What can hang from each mark
J: C F
F: J S
X: M
M: S V X
N: S
S: F M N
C: J P

Each row was made from one small tree. The marks that hang from a mark follow it in brackets, in alphabetical order. Every link used is in the known rows. Write each row's tree.
Known rows
C{J{F{S}} P}: 5.8; -8.0; 17.1; -18.2; -31.0; -19.4; 17.8; 1.4; -17.4; 11.9; -3.7; -4.8; 3.6; -1.9; -9.5; 9.6; -15.6; -3.5; 9.8; -4.2; 0.4; -1.2; 0.2; -15.7; -15.5
S{F}: 14.5; -4.3; 2.0; 1.9; -6.9; -5.0; -5.9; -0.6; -1.4; 5.3; 17.3; -1.3; -12.0; 7.8; -8.3; -1.3; -2.6; -0.9; 2.1; -7.7; -1.1; 0.8; 6.3; 3.7; -7.2
X{M{S V}}: 9.3; -34.8; -6.7; -9.6; 2.4; -5.9; -0.3; -3.1; 11.2; -14.5; 7.6; 14.1; -21.9; 23.8; 1.5; -1.5; -6.5; 16.3; 6.0; -3.1; -19.2; 22.8; 21.4; -6.1; -28.1
C{P}: -5.0; -2.5; 17.4; -3.6; -4.3; 2.7; 16.6; 3.8; -9.6; -4.7; 5.9; 7.1; 6.4; 4.9; 4.1; 5.6; -4.4; 4.1; 9.3; -4.6; -1.7; 0.4; -8.3; -1.9; -4.5
N{S{F M}}: 25.0; -10.2; -6.3; -6.6; -14.1; -20.3; -6.2; -12.2; 1.2; 1.0; 15.9; 1.3; -16.1; -6.2; -12.1; -4.9; 20.1; 5.7; 5.1; -4.8; -10.5; -8.6; 32.5; -0.2; -16.8
M{S{F N} X}: 35.4; -15.3; -1.3; -9.8; -15.5; -10.2; 4.7; -20.9; 8.4; -4.8; 16.3; -3.9; -19.0; 24.9; -3.8; 4.4; 0.0; -4.2; 22.2; -10.8; -15.6; 14.2; 35.1; -4.4; -32.9
M{S{N} V X}: 21.6; -27.5; -8.9; -13.2; 0.5; -5.2; 15.4; -15.5; 6.0; -10.2; 4.2; 1.7; -12.7; 28.1; 5.7; 6.2; 0.2; 0.0; 22.1; 0.3; -17.5; 23.4; 37.5; -11.4; -40.1
N{S{F{J} M{V}}}: 20.2; -31.9; -9.9; -3.2; -19.5; -23.7; -6.3; 0.9; -11.8; 6.6; 24.5; 0.8; -29.3; 1.2; -14.7; -12.2; 0.7; 3.8; 5.2; 6.9; -10.1; -0.4; 31.8; -3.2; -33.5
N{S{F{J}}}: 14.3; -9.1; 0.0; -1.0; -40.3; -10.9; -8.9; 0.1; -3.8; 6.8; 16.0; -7.3; -21.2; -5.3; -14.3; -14.0; -10.5; -3.4; -1.3; 4.5; -0.5; -5.2; 5.9; 4.1; -9.0
N{S{F{J} M{V X}}}: 13.7; -47.5; -15.9; -5.7; -10.6; -27.2; 7.5; 16.8; -16.7; 3.2; 22.0; -5.9; -26.2; 8.6; -9.2; -13.2; 6.2; 2.5; 2.7; 6.0; -13.6; 10.7; 37.0; -7.3; -41.3
J{C{P} F{S}}: -0.4; -4.3; 19.3; -10.6; -27.0; -13.6; 3.6; 7.0; -19.2; 17.0; 4.3; -3.6; -1.7; -5.0; -3.9; 5.8; -18.5; -3.5; 3.5; -6.1; 1.6; -2.0; -1.7; -4.4; -25.6
F{J S{M{V X} N}}: 23.0; -37.2; -19.4; -11.0; -1.4; -28.0; 11.4; -5.7; -10.2; 10.4; 10.3; -10.1; -18.8; 9.0; -2.7; -2.2; 7.6; -6.2; 13.5; 11.1; -15.6; 6.4; 50.2; -15.0; -54.2
F{J{C{P}} S{M N}}: 10.4; -0.2; 14.1; -7.9; -25.3; -17.9; 4.8; -13.4; -19.3; 15.4; 18.2; 0.6; -8.3; -7.1; 0.6; -4.3; -7.0; -5.8; 20.6; 3.8; -8.1; -14.5; 16.6; -6.7; -45.2
M{S{F} X}: 16.6; -21.6; -3.8; -3.9; -11.2; -14.9; 3.4; 0.4; -3.3; -4.9; 17.8; 2.4; -18.7; 26.6; -7.0; -4.7; -1.5; 1.8; 8.7; -10.0; -15.6; 15.7; 24.1; -3.2; -21.0
X{M{V}}: 1.0; -34.5; -6.0; -6.7; 14.6; -1.6; 4.2; 10.7; 9.0; -6.6; 3.3; 4.3; -13.1; 13.3; 7.0; 1.1; -2.2; 13.2; -3.3; -0.4; -8.8; 19.2; 8.6; -2.1; -23.0
C{J P}: -10.4; 1.8; 21.9; -10.8; -10.1; -0.3; 25.8; 9.0; -15.7; -3.9; 2.9; 5.6; 11.1; 4.7; 3.6; 2.4; -10.5; 3.6; 15.1; -1.2; 0.8; 0.2; -18.1; -11.2; -2.4
J{C}: -12.5; 6.4; 6.5; 0.7; -2.5; 4.1; -3.5; 10.4; -8.0; 5.7; 4.4; -1.8; 0.1; -2.8; 4.2; -8.3; -6.7; -1.2; -1.4; 0.4; 3.3; -0.4; -12.1; 1.4; -8.0
N{S{M{V}}}: 11.8; -21.4; -12.7; -9.9; 0.6; -13.8; 3.7; -7.5; -2.8; -4.6; 3.2; 6.1; -10.8; -2.3; -2.7; -4.4; 20.5; 9.9; 6.8; 6.6; -12.8; -0.2; 33.5; -7.8; -25.3
S{M}: 5.2; -5.6; -5.0; 1.0; 11.6; -12.1; -0.9; -3.4; -3.8; -0.2; 2.9; 3.7; -1.9; -3.8; -1.3; 0.3; 13.3; 4.0; 3.6; -0.6; -5.6; -5.8; 16.9; -3.2; -9.5
F{J{C} S{M{V} N}}: 17.6; -14.8; -6.8; -6.2; -12.9; -19.5; -6.5; -11.3; -14.2; 18.9; 15.7; -3.1; -20.9; -1.2; -2.9; -10.7; -4.6; -6.6; 13.7; 11.8; -9.0; -4.9; 33.8; -8.1; -55.2
M{S}: 7.7; -0.1; -1.2; -1.8; -10.8; -4.1; -4.3; -15.2; 2.8; -7.1; 3.0; 10.2; -8.7; 10.5; -4.0; -3.0; -4.1; 3.9; 10.2; -2.0; -10.0; 4.0; 12.6; -2.5; -5.4
M{S V X}: 3.5; -33.0; -11.9; -7.8; 5.4; -7.8; 13.4; 5.8; -6.7; -10.9; 5.4; 8.3; -11.6; 29.8; 2.8; -3.0; -1.9; 5.9; 10.2; 1.3; -17.1; 23.9; 26.7; -11.8; -29.6

Which tree is each row?
-23.6; -0.2; 24.0; 4.5; -21.0; 1.1; 7.1; 20.5; -25.9; 6.8; 14.6; 2.1; 0.3; -2.3; 5.9; -10.5; -28.7; -1.3; 4.5; 4.2; 5.9; -2.8; -29.6; 0.8; -14.4
F{J{C{P}}}
17.7; -38.6; -9.5; -6.9; -1.5; -13.2; 6.8; 5.8; -7.4; -6.1; 23.6; 7.3; -24.2; 37.3; -6.0; -4.4; -3.7; 5.6; 10.5; -6.5; -17.7; 26.1; 33.1; -7.3; -37.0
M{S{F} V X}
36.3; -33.2; -6.2; -12.5; -5.9; -10.2; 8.8; -15.7; 4.3; -5.3; 20.5; 0.6; -25.0; 35.2; -3.3; 4.8; -1.6; -0.8; 24.4; -7.4; -18.8; 25.7; 44.7; -7.4; -47.9
M{S{F N} V X}
11.3; -43.4; -16.0; -19.9; 3.9; -37.6; 19.0; 14.2; -20.2; 13.0; -4.9; -10.8; -8.4; 8.3; -8.6; 4.9; 4.2; -1.7; 4.4; 3.2; -10.7; 14.9; 39.4; -24.3; -43.2
C{J{F{S{M{V X}}}}}
27.1; -42.9; -9.1; -2.3; 5.0; -21.6; 8.3; 1.6; -9.6; 6.3; 24.4; -9.9; -24.2; 16.6; -2.0; 1.2; -1.5; -7.2; 15.2; 1.0; -9.9; 14.2; 39.3; -8.3; -53.3
S{F{J} M{V X} N}
-4.4; -12.0; 23.4; 5.9; -14.4; -16.0; -0.9; 15.6; -30.5; 11.0; 33.3; 6.4; -13.3; 1.1; -4.2; -10.9; -17.2; 0.4; 11.9; -4.5; -1.3; -6.7; -5.7; 0.0; -31.8
S{F{J{C{P}}} M}
7.1; -9.1; 3.4; 1.0; -30.1; -21.2; -14.5; 4.1; -14.5; 11.7; 22.6; -4.7; -22.8; -12.0; -11.1; -21.6; -3.7; -1.0; 1.6; 5.3; -3.8; -11.8; 10.1; 2.2; -26.7
N{S{F{J{C}} M}}
31.9; -27.2; -3.7; 0.8; -4.9; -18.5; -5.3; -13.3; -5.0; 9.3; 27.0; -2.3; -26.7; 8.7; -8.4; 1.0; -6.5; -6.1; 17.9; 1.3; -6.4; 3.0; 34.4; -3.5; -44.6
S{F{J} M{V} N}
-0.9; -38.9; -15.8; -3.7; 29.7; -16.0; 15.6; 16.0; -12.9; -3.6; 5.1; 2.4; -5.2; 14.7; 4.8; 0.2; 16.3; 5.7; 3.9; 2.8; -12.4; 14.8; 31.6; -11.5; -33.2
S{M{V X}}
13.0; -27.2; -8.8; -1.1; 13.2; -22.5; 6.5; 10.5; -9.0; 1.8; 16.6; -4.3; -11.0; 11.0; -4.3; -0.6; 16.4; 1.5; 3.7; -8.1; -10.6; 6.9; 29.1; -4.5; -25.9
S{F M{X}}
5.2; -37.7; -17.7; -13.2; 10.0; -17.8; 17.5; 8.4; -6.9; -7.7; 0.1; -2.0; -8.2; 5.1; 2.8; -4.6; 26.0; 9.1; 4.3; 6.7; -16.6; 10.5; 38.3; -12.2; -31.9
N{S{M{V X}}}
18.7; 1.4; 22.6; -15.1; -31.8; -10.7; 5.8; -15.5; -7.6; 17.9; 2.5; -9.2; -2.1; -7.6; -0.1; 15.2; -15.2; -10.3; 15.9; -7.7; 1.2; -2.8; 8.5; -4.8; -36.8
J{C{P} F{S{N}}}
24.1; -3.6; 17.7; -15.0; -18.5; -23.9; 5.1; -19.1; -11.1; 17.1; 4.9; -5.8; -3.3; -11.7; -2.3; 14.1; -1.6; -6.3; 19.8; -8.1; -4.8; -8.0; 26.0; -8.0; -45.9
J{C{P} F{S{M N}}}
30.1; -6.1; 14.4; -23.1; -23.1; -30.5; 18.8; -24.7; -8.4; 11.7; -3.4; -6.9; 1.4; -8.5; -6.6; 17.6; -1.2; -6.2; 27.4; -5.2; -6.5; -6.8; 28.4; -19.3; -35.8
C{J{F{S{M N}}} P}
-4.2; -3.1; 10.4; 9.3; -23.5; -6.2; -15.4; 16.7; -17.2; 15.7; 24.9; -5.2; -18.2; 1.6; -7.1; -18.3; -26.7; -7.4; -3.6; 1.6; 6.0; -2.0; -14.8; 6.7; -17.5
S{F{J{C}}}
35.8; -39.8; -17.0; -19.1; 4.4; -32.0; 11.7; -12.5; -1.7; 12.7; -3.1; -15.7; -13.4; 5.8; -4.5; 18.1; 12.2; -7.3; 11.7; -1.0; -13.5; 13.9; 60.2; -16.6; -56.1
J{F{S{M{V X} N}}}
38.4; -4.7; 0.9; -3.4; -0.4; -15.5; -4.5; -25.9; 7.9; 4.4; 18.4; -4.2; -14.5; 1.3; -6.2; 8.2; 12.3; -4.8; 18.2; -9.1; -7.1; -5.1; 35.3; -0.2; -28.8
S{F M N}
-11.3; -1.7; 17.1; -2.0; -33.6; -7.6; 4.3; 14.3; -27.6; 15.4; 16.5; 2.6; -6.9; -1.3; -2.3; -14.1; -21.6; -2.3; 4.4; 5.2; -1.1; -9.7; -10.6; -2.3; -23.5
F{J{C{P}} S}
3.1; -1.4; 6.9; -0.3; -41.9; -7.8; -13.2; 9.2; -12.1; 11.8; 20.2; -9.0; -20.7; -8.6; -9.6; -21.6; -17.8; -4.6; -2.9; 6.0; 2.8; -5.7; -6.5; 6.1; -17.5
N{S{F{J{C}}}}
29.2; -21.6; -14.1; -7.5; -10.5; -23.2; -2.2; -20.8; -4.8; 13.8; 12.4; -3.9; -21.6; 1.7; -7.7; -0.7; 1.8; -5.8; 16.0; 11.0; -11.2; -3.8; 45.9; -10.8; -46.3
F{J S{M{V} N}}
17.6; -31.3; -12.5; -10.3; 25.5; -13.7; 18.2; -4.4; 0.0; -3.1; 3.2; -6.3; -5.9; 12.2; 9.0; 9.6; 18.0; -0.4; 16.2; 2.0; -13.5; 15.6; 42.5; -12.2; -43.3
S{M{V X} N}
-2.4; -3.6; 24.2; -3.6; -46.8; -5.3; 2.2; 12.1; -21.6; 7.7; 27.4; -0.5; -14.7; -4.0; -5.5; -16.3; -21.4; 0.6; 7.3; 0.7; 0.2; -6.3; -14.2; 3.2; -21.4
N{S{F{J{C{P}}}}}
20.2; -42.1; -16.4; -11.8; 3.6; -22.9; 10.8; 7.2; -8.5; -1.9; 17.8; -2.1; -20.3; 12.5; -6.5; -4.8; 23.4; 7.8; 5.8; -0.9; -17.8; 12.4; 46.3; -7.9; -40.2
N{S{F M{V X}}}
10.6; -12.0; 12.3; -18.0; -19.7; -32.1; 16.7; -3.7; -21.0; 12.4; -2.3; -0.1; 2.4; -7.2; -10.8; 10.6; -3.6; 0.0; 14.1; -4.4; -5.6; -6.3; 18.3; -18.5; -24.2
C{J{F{S{M}}} P}
41.4; -23.8; -11.1; -14.4; -5.8; -28.2; -2.2; -28.3; 2.5; 15.5; -0.6; -8.3; -15.8; -2.1; -10.5; 17.9; 7.8; -6.4; 13.9; -1.2; -9.2; 4.0; 56.2; -11.9; -49.0
J{F{S{M{V} N}}}
-7.3; -7.3; 12.3; -1.7; -21.9; -20.9; 3.5; 9.0; -31.9; 15.7; 20.1; 6.4; -7.5; -5.3; -3.8; -13.8; -7.5; 0.5; 8.8; 4.8; -7.3; -14.1; 6.8; -5.8; -33.1
F{J{C{P}} S{M}}
38.7; -21.6; -3.8; -5.5; 8.7; -15.1; -1.1; -20.8; 2.3; 5.0; 23.0; 1.4; -19.8; 13.2; -5.9; 9.3; 9.9; -1.2; 20.3; -6.4; -10.6; 5.9; 43.7; -3.9; -43.2
S{F M{V} N}
23.0; -40.5; -4.1; -8.2; -4.9; -11.3; -5.7; -3.7; 9.7; -9.2; 24.5; 15.0; -33.6; 32.8; -6.5; -2.1; -8.7; 15.8; 7.6; -9.7; -20.3; 25.1; 28.0; -2.5; -36.4
X{M{S{F} V}}
40.9; -0.3; 4.6; -7.0; -23.7; -5.9; -7.9; -36.8; 13.6; -2.4; 18.9; 3.1; -21.6; 16.9; -9.3; 4.9; -4.6; -3.5; 24.6; -11.4; -12.0; 3.6; 30.5; 0.4; -24.8
M{S{F N}}
19.1; -25.5; -10.9; -10.6; -5.6; -24.1; 8.1; 2.8; -3.3; -2.3; 12.3; -6.6; -14.3; 1.6; -7.2; -4.3; 25.1; 4.6; 2.8; -4.1; -14.4; 2.5; 37.7; -5.1; -25.2
N{S{F M{X}}}
29.7; -31.1; -20.6; -17.7; 11.9; -22.6; 15.9; -13.2; -2.0; 6.0; 5.5; -5.6; -12.9; 13.8; -0.1; 6.6; 25.4; -1.0; 15.4; 2.9; -19.5; 8.8; 60.0; -15.3; -53.5
F{S{M{V X} N}}
35.1; -38.4; -1.2; -7.3; -22.6; -12.4; -7.9; -18.1; 14.4; -5.1; 25.4; 2.5; -40.3; 26.9; -5.5; -0.4; -24.6; 4.3; 17.8; -3.5; -16.5; 22.0; 29.5; -2.4; -48.9
X{M{S{F{J} N} V}}
4.5; -37.6; 2.6; 0.2; -20.9; -11.9; -14.2; 13.5; -5.5; 0.8; 31.9; 9.2; -38.7; 25.4; -4.9; -18.8; -33.8; 9.5; 2.7; -1.4; -13.0; 22.4; 6.4; 1.3; -45.0
X{M{S{F{J{C}}} V}}
30.0; -36.6; -4.9; -6.6; -19.8; -14.6; 5.1; -8.5; -3.8; -0.3; 25.6; -4.4; -31.2; 31.9; -5.5; -2.5; -19.5; -6.3; 21.7; 0.2; -14.9; 23.7; 34.5; -7.6; -49.3
M{S{F{J} N} V X}
11.2; -39.0; -23.1; -11.1; 16.4; -25.8; 13.6; 9.2; -13.9; 7.0; 7.3; 0.9; -11.0; 15.4; -3.2; -2.4; 23.2; 5.4; 2.7; 4.1; -19.1; 8.9; 49.5; -14.8; -41.9
F{S{M{V X}}}
15.5; -11.3; 1.8; 6.2; -32.9; -13.8; -14.5; -7.7; -6.8; 1.9; 23.6; 5.1; -26.8; 15.1; -15.9; -12.6; -23.9; -1.9; 9.3; -1.8; -7.4; 2.7; 10.7; 2.1; -15.2
M{S{F{J}}}
8.9; 1.2; 30.9; -0.9; -31.0; -1.4; 3.2; -1.4; -14.9; 11.0; 30.5; -4.7; -12.2; 2.7; 1.4; -2.2; -29.0; -9.4; 20.0; -4.5; 4.0; -2.0; -12.1; 4.0; -33.0
S{F{J{C{P}}} N}
-1.1; -36.7; -0.8; 2.3; -18.2; -13.4; -1.7; 23.1; -24.1; 4.9; 30.7; 2.1; -30.1; 31.2; -5.0; -20.0; -27.8; -1.8; 6.7; 2.3; -10.5; 23.5; 11.5; -5.0; -45.6
M{S{F{J{C}}} V X}
24.1; 1.1; -4.8; -6.9; -31.0; -11.9; -4.4; -21.7; 2.9; 14.2; 4.2; -10.6; -13.1; -4.4; -7.6; -2.7; -8.6; -11.6; 9.5; 8.5; -3.2; -9.4; 19.6; -3.1; -21.6
F{J S{N}}
0.0; -23.9; 22.6; 1.9; -31.3; -6.8; 0.4; 12.4; -29.1; 3.6; 39.2; 17.1; -26.8; 27.8; -5.3; -15.2; -37.5; 4.0; 18.8; -2.6; -7.9; 11.7; -1.5; -1.9; -42.2
M{S{F{J{C{P}}}} V}
